Known rows, with every step that occurs
N-B: [-10  23 -12   6  42  -2 -23  26 -46 -20  21   5  -2   5 -24  26  35   2
  19  27  18  -8  -7   8  21  30  26  14  26   8   5 -41   0]
C-Y-W: [ 24  16 -21 -34  26   6  10  15 -52   6  19 -16  21 -44  -6  10  32 -25
 -21   1 -30  25 -17  -6  13  15  14   9  31 -12   6 -29 -34]
E-L-A-J-T: [ 13   0   5  -4 -23  10  15  12  32  10 -20 -10 -12  -4  14  -6  36  -5
 -42  21 -13  19   0  13 -41   3  11  16 -42  -6 -12  -5   5]
A-L-E: [-27 -20   9   1 -21   1 -19 -14   1   8  19   5  -6  46  -4 -20  15  -7
  21 -24  -5  14  11   3   1 -20 -15 -34   3   8  -8  19  -9]
V-E-L-A: [-22 -16  11 -44   3  -8  29  -5  21 -16  10 -30 -14   2 -38  22   4 -21
 -41  38 -21  -2 -33  -1 -43 -11  26  19  22 -18  29  34 -16]
C-Y: [  3  25   0 -39  37 -15 -18   8 -41  -9   4  -6  -3 -40 -12  17  30 -26
  -4  21 -12   0  -8   1  15  11  22   0  29 -19 -13  -8 -32]
W-Y-C: [ 10  65 -12  15  47  14   2  20   2 -12  -2  31   5  32   4  -1  -8   7
 -31  -9  -5 -17  25 -31  -4 -12 -13   1  31  -9   5  16 -36]
A-L: [-11  -5   1  19  -8  11   9  -4 -20  -8   7   1 -18  40 -20 -24  25  21
  16  14 -11   8   2  19   6 -16  34 -13 -17   8  -8   4  16]
T-J-A-L-E-Y-W: [ -3 -26 -23   9 -46   1   6  -4   5  34  26 -14  12  33  43 -17 -11 -53
  10 -66 -27  35   8  20 -14  -6 -36 -14 -28  22  18   8 -11]
V-E-L-A-J-B: [-12 -14   7 -47 -20  -4  31   5  20 -16 -25 -12  16  10 -20  27   7 -13
   7  22 -41   8 -22  -4  -9 -19  37  19  -9   3  21 -12   9]
N-B-J: [ -8  14   1   5  28  14   4  12 -48 -22   6  38  -6 -17 -19  14  30  14
   3  48  51 -38   9  -3  23  39   9   2  55   7  -8 -33  31]
V-E-Y-W: [  1 -35 -21  -8 -18 -10  29   7 -15  10  57 -38   7  -8   9  14  -6 -51
 -27 -22 -31  14 -14  11 -10  35 -15  -4  11 -17  35  10  -9]
N-B-J-A-L-E-Y: [-31 -14  -5   8  -5 -14 -17  10 -32  23  15  24  -7  24  25   2 -11   0
  26 -24  36 -16  10  35  -7  54 -34 -27  10  14  -1  18  16]
L-A-J-B: [  4  17  13 -10  -5   0  24  31   5 -35 -29  14  27   1  -4  31   1   3
  43   3 -28 -13  -5  14  10 -11  36  24 -11  19  10 -51   2]
W-Y-E-V: [ 12  16  -9  -2  54  11 -54 -26  26 -21  27   8  11 -24 -22 -30 -28  45
   8  13  -2   0  -5  22  11  -8 -28 -24  44 -37   0  38 -38]
V-E: [-19 -17   1 -21  -3 -15 -10 -13   4 -21  35 -20 -21  15 -36   8   4 -25
 -11  27 -10  -3 -21 -22  -5  -2  20 -10  26 -26  10  26  -3]
C-Y-E-L-A-J: [  5   7 -37 -46   9 -13   3 -14   7 -12 -34 -17   6 -54 -19  -9  14  -3
 -32  33 -26  35 -32  -1   0 -21  18  -3  -6  -3   2 -14 -35]
E-L-A-J: [ -1  -3 -10 -15 -21   5  33   1  29 -17 -26 -15  -2   3  -3  -8  20  -8
 -38  43 -24   6   6  21 -27  -8   5  17 -18  17  10 -12  -5]
L-A-J-T-U: [ 25  13   4  29 -28   2  -3  27  19  15 -15 -13 -11 -25  37   5   2  17
 -25 -23  10  22  -9  12 -14 -18   3  22 -62   2 -19 -35  22]
L-A: [ -7  18   8   2  15   0  21  26   9 -37   9   3  -8 -16 -17  32 -11 -12
   3  10  -7 -28 -10  21 -22  -6  24  24  23  -2  15 -17 -24]
B-J: [  2   6  20   1   1  17  25  -6 -23 -14   4  30 -12 -17 -13  -5  14   5
  -4  45  32 -45  24   1   6  15  -9 -10  38  -3  -4   3  28]
V-E-L-A-J-B-N: [-11 -41  12 -28 -25 -10  46   7  19  -2 -28 -20  11   5   1   4 -27 -13
 -15   6   1  -8 -15 -22   4  26  26  38  11  -3  13  -8  37]
U-T-J-A-L-E-V: [ -8 -46  13  -2 -42   9 -43 -51  47   5  12  -2 -25  60  12  -8 -35 -33
  17 -23 -16  15  21   2 -17 -52 -46 -24 -28  12 -22  33 -25]
L-A-J-T: [ 13  10   1  14 -18   5   2  23  35 -15  -9   6 -16  -9  12   5  15  -5
 -20   0  -6   9  -1  15 -29   6  16  14 -32 -14 -21 -26  -4]
T-U: [ 12   8   8  23  -4  -3  -2   6 -24  14  10 -22  -4 -10   8   6   1  10
   0  -1  12  -3   2   6  20 -17  -2  13 -17  12   5 -17  24]
U-T-J-A-L-E: [-18 -39  -3  -6 -45  -9 -34 -26  18   9   0   6 -32  62  11  -7 -26 -35
  28 -27  -9  28  18 -30  -2 -56  -7 -24 -34  26 -15  33 -18]
A-J-T-U-M: [ 29  32  -7  45 -23 -16  25  13   2  22 -13 -10  -3 -22  25  17  53  31
 -19 -37  19  32   4 -20  -2  10  12  14 -78   7 -32  -3  41]
T-U-M: [ 12  42  -2  33   4 -18  39  14 -17   8   4 -11   3 -25   0  35  33  28
   1 -32  20   4   3 -21  13   4  16  19 -30  16  -4   6  28]
Y-W: [ 20   2 -13   6   3  22  27  12 -28   2  33 -13  19  -2  -6  -2  24  -8
  -9   1 -29   8   4  -6   4   8   4   7  20   5  19 -26  -7]

Rows
[ -3  16 -13   5 -19  -3  24  13  30 -42 -13   3  -4  -4  -5   7  -1  -8
 -13  24 -16  -3   3  17 -14 -11  12  13 -10  13   0 -38 -11] => L-A-J
[ 13   4  -9 -25  47   1 -56 -38  -7 -14  21 -13   5 -56 -33   4  -3  13
  -1  18 -13  10 -28   8  20  -5 -13 -20  31 -43 -16   2 -48] => C-Y-E-V
[  3 -10  15   6  -6  -1  38  33   7 -19 -31   6  19  -8  16  11 -39   3
  19  -7  13 -29   6   1  22  36  28  40   9  13   1 -56  33] => L-A-J-B-N
[  8 -13  -2  -1 -19 -10 -23  -9  11  -9 -10  -3 -33  26   2  16 -32 -38
  15  18 -14  -2  16 -28  -1 -40  19  13 -27  21  -2  13 -10] => U-T-J-A
[ -1 -14 -12 -17  20   3 -17 -38 -21  13   7 -28   3 -13 -40 -23  24  10
 -10  41  -9  15 -16 -18  16 -14  11 -19   7  -5  18  23  -9] => Y-E-L
[  2   6  12 -29  -5   6  36  18   9 -16 -38  -1  28   5  -7  23  15  -1
  15  20 -37  -4  -1  16  -2  -9  30  27 -15  19  20 -31   7] => E-L-A-J-B
[-26  -5  14   5 -11   6 -12 -19  -4  19  -2  34 -15  40   0 -28   4  27
  32   2  19 -14  10  -8 -19   0 -26 -34  11   7 -13  41  15] => B-J-A-L-E
[  2  17 -38 -25  12  -1   7  -5  41 -21 -30   5  12 -25 -14 -39  -8  27
 -26  26 -15  24  -9  10  -6 -23   5  -5   3   0  12  18 -31] => W-Y-E-L-A-J
[-14  14   3  31 -14   4  17 -10  -9  30  -4  31  -6  53  32   5 -24 -13
 -16 -44  10 -27  28 -18 -29  17 -54 -30  -7  11  -2  21   0] => B-J-A-L-E-Y-C
[ -9 -17  26  -9   0  10 -40 -24  35  -8  40  -8   6  22  -3   7  -9 -17
   1  -6  -4 -16  18  22 -15   5 -73 -20  30 -15  -3  16 -31] => L-E-V
[-31   4   0   5  13   5 -24  -2 -28  14   2  39 -10  40  -5 -15  12  37
  37   2  35 -10   2  -4  -6  15 -10 -29  21  13 -16  11  19] => N-B-J-A-L-E
[-16 -10  19  11   0  12 -40 -28  26  10  23   1  -7  59  -2 -16  -7  24
  24 -10 -14  -4   3  29 -35   0 -51 -22  -6  -4 -13  34 -11] => J-A-L-E-V
[-25 -34   7   3 -35 -16  -8  -2  -3  14  30 -11  -4  34  30  -2  -9 -42
  15 -53  -1   6  22  43  -2  17 -36 -37 -10  12   5  23 -15] => A-L-E-Y
[ 10 -21  14  11 -14  -3  22  17 -12  -3 -24   1  23   5  19  -8 -17   0
  26  -1  12 -24  19 -11  42  40  16  27   4  13  -4 -46  47] => A-J-B-N
[-10   2 -11 -17  27  -1  12 -12   4 -12  -3 -19   1 -32 -38   4  -4  12
 -16  31 -11   4 -30   4 -12 -19  24   4  18  -8  26   9 -29] => Y-E-L-A
[  2  24  13   9  24   9   9   4 -22   3  -8  31 -15   1 -12  -6   1  34
  19  52  20 -50   6  -3 -23  33  -5   0  30  -2  -3  20  29] => B-J-A
[ -7  21 -18 -31  49  -1   2   4  18 -14  -8   2   9 -35 -29 -17 -16  26
 -12  16  -5   8 -20  11 -14 -24  18   2  35 -14  29  41 -44] => W-Y-E-L-A
[  9 -54  22   1 -28  -5  14   1  -4  -9 -17   1   1   3  21  21 -54 -61
  25 -23  16 -18  31 -36  58  -9  31  38   5  21  -3 -30  29] => U-T-J-B-N
[ 29   3  28  30 -10  15  -2   9 -22  35   1   9 -17 -34  27  -5  12  26
 -18  -2  48 -13   6  -7   5   5 -10   6 -18 -12 -25  -4  54] => B-J-T-U
[-19  22 -11  34  11  -1   5   3 -30  25  -1  39  -5  53  27  21 -14  -7
  -9 -37  30 -22  17 -11 -16  40 -47 -20   7  16  -3  -2   1] => N-B-J-A-L-E-Y-C
[-16  -1   1  30 -21  -5   7  -8  -3  17  13   1  -3  59  30  16 -14 -50
 -23 -61 -12   1  26  -4  -9   2 -46 -26 -19  14   7   7 -25] => A-L-E-Y-C
[-27  -1   2   7  -3  -1 -30  -6  -2  17  10   7 -13  56  -3 -23   3  20
  42 -14  -8   4   1   2 -21 -10  -7 -29 -10   8  -8  34  -7] => J-A-L-E
[  2  -6 -27 -13 -11  -4  10 -18  30 -17 -24 -14   5 -22 -23 -21   7   8
 -29  35 -20  21 -18  -2  -8 -24   8  -3 -17  10  10 -14 -13] => Y-E-L-A-J
[  4 -24  24   4 -20   3  13   9  -3  -6 -17   0  11   5  22   7 -25 -43
  36 -17  23 -24  20 -18  49  10  23  42  17  14   4 -33  43] => T-J-B-N
[-15 -19  15   3 -27  19 -41 -40  48   5  13  -1 -14  62   6 -22  -8 -11
  25 -16 -16  10  13  18 -28 -36 -51 -18 -14   5 -16  31  -9] => T-J-A-L-E-V
[  2  26 -32  -8  59  -9 -42  -3  -1 -18  12  18   8 -33 -25 -37 -17  40
  21   4  10   8  -8  -8  30 -19  10 -28  42 -24   7  37 -34] => W-Y-E
[-11  14   1  22  -7 -14  -4   0   3  10  22  -3   5  33  38  40 -22 -69
 -29 -55  -6 -18  27 -16 -10  12 -65 -17   6   4  14   1 -39] => L-E-Y-C
[  5   3  -8 -24   3   2  15  -4   6 -14 -36  -4  33 -20 -22   5  -3  16
  24  18 -33  12 -22  -3  21 -24  34   5 -12  12  22 -28  -3] => Y-E-L-A-J-B
[  4  15 -25 -33  47 -23 -48 -20 -41  -9   7  -8   0 -69 -32   3  10   5
  13  14  -5  23 -36 -21  42  -8  25 -24  31 -27  -9  -2 -40] => C-Y-E
[  1 -19  30   7  16   0  19  26 -30   0  -5   0  18   0   7  11 -27  -1
  37  -8  21 -37   9  -5  37  46  28  35  32  -1   7 -29  39] => J-B-N
[ 29  12 -25   5   3   0 -18   8  28  33 -27  -9   3 -45  31 -38  -7  50
 -33 -25  13  47 -21   0  -4 -32  -6   3 -48 -10  -9  14   6] => W-Y-E-L-A-J-T-U
[ 28  -9 -13  13 -20   0 -14  -8  16  34 -21 -30  -4 -38  19 -18   5  32
 -33  -7   4  47 -30  -9  -5 -28   0   9 -64  -3 -10 -12  21] => Y-E-L-A-J-T-U
[ 15   6  28  11   2  21   0   6 -14  11   5  31 -18 -19   5  -2  33   8
 -19  23  39 -28  16  -4 -11  30   0  -7  17 -28 -24  12  32] => B-J-T
[  9  -6   2   8  28  13 -45 -42  13 -18  34 -14   3 -18 -33  -8 -12  25
   7  24  -8  -3 -15  14  10  -6 -23 -21  24 -23  -3   5 -21] => Y-E-V
[  5 -11 -12 -19  22  -4  24  14  18  -1 -43  11  35 -29  10 -34 -43  37
  11  -3  15  -5  -6  -8  29  16  22  25  24   1  12  -4  11] => W-Y-E-L-A-J-B-N
[ 25  35  14  39  -2  -5  46  11 -19  30  -5  15  -4 -45  13  25  41  39
 -17 -31  48  -3  10 -28   1  27   6  12 -31  -8 -28  20  55] => B-J-T-U-M
[ 26   5  18  28  -3   5 -23  19 -23  34  11 -17 -14 -17  26   5  18  15
 -10 -24  19  13  -4  -2   2  -5   4  16 -42 -10 -17  -8  29] => J-T-U
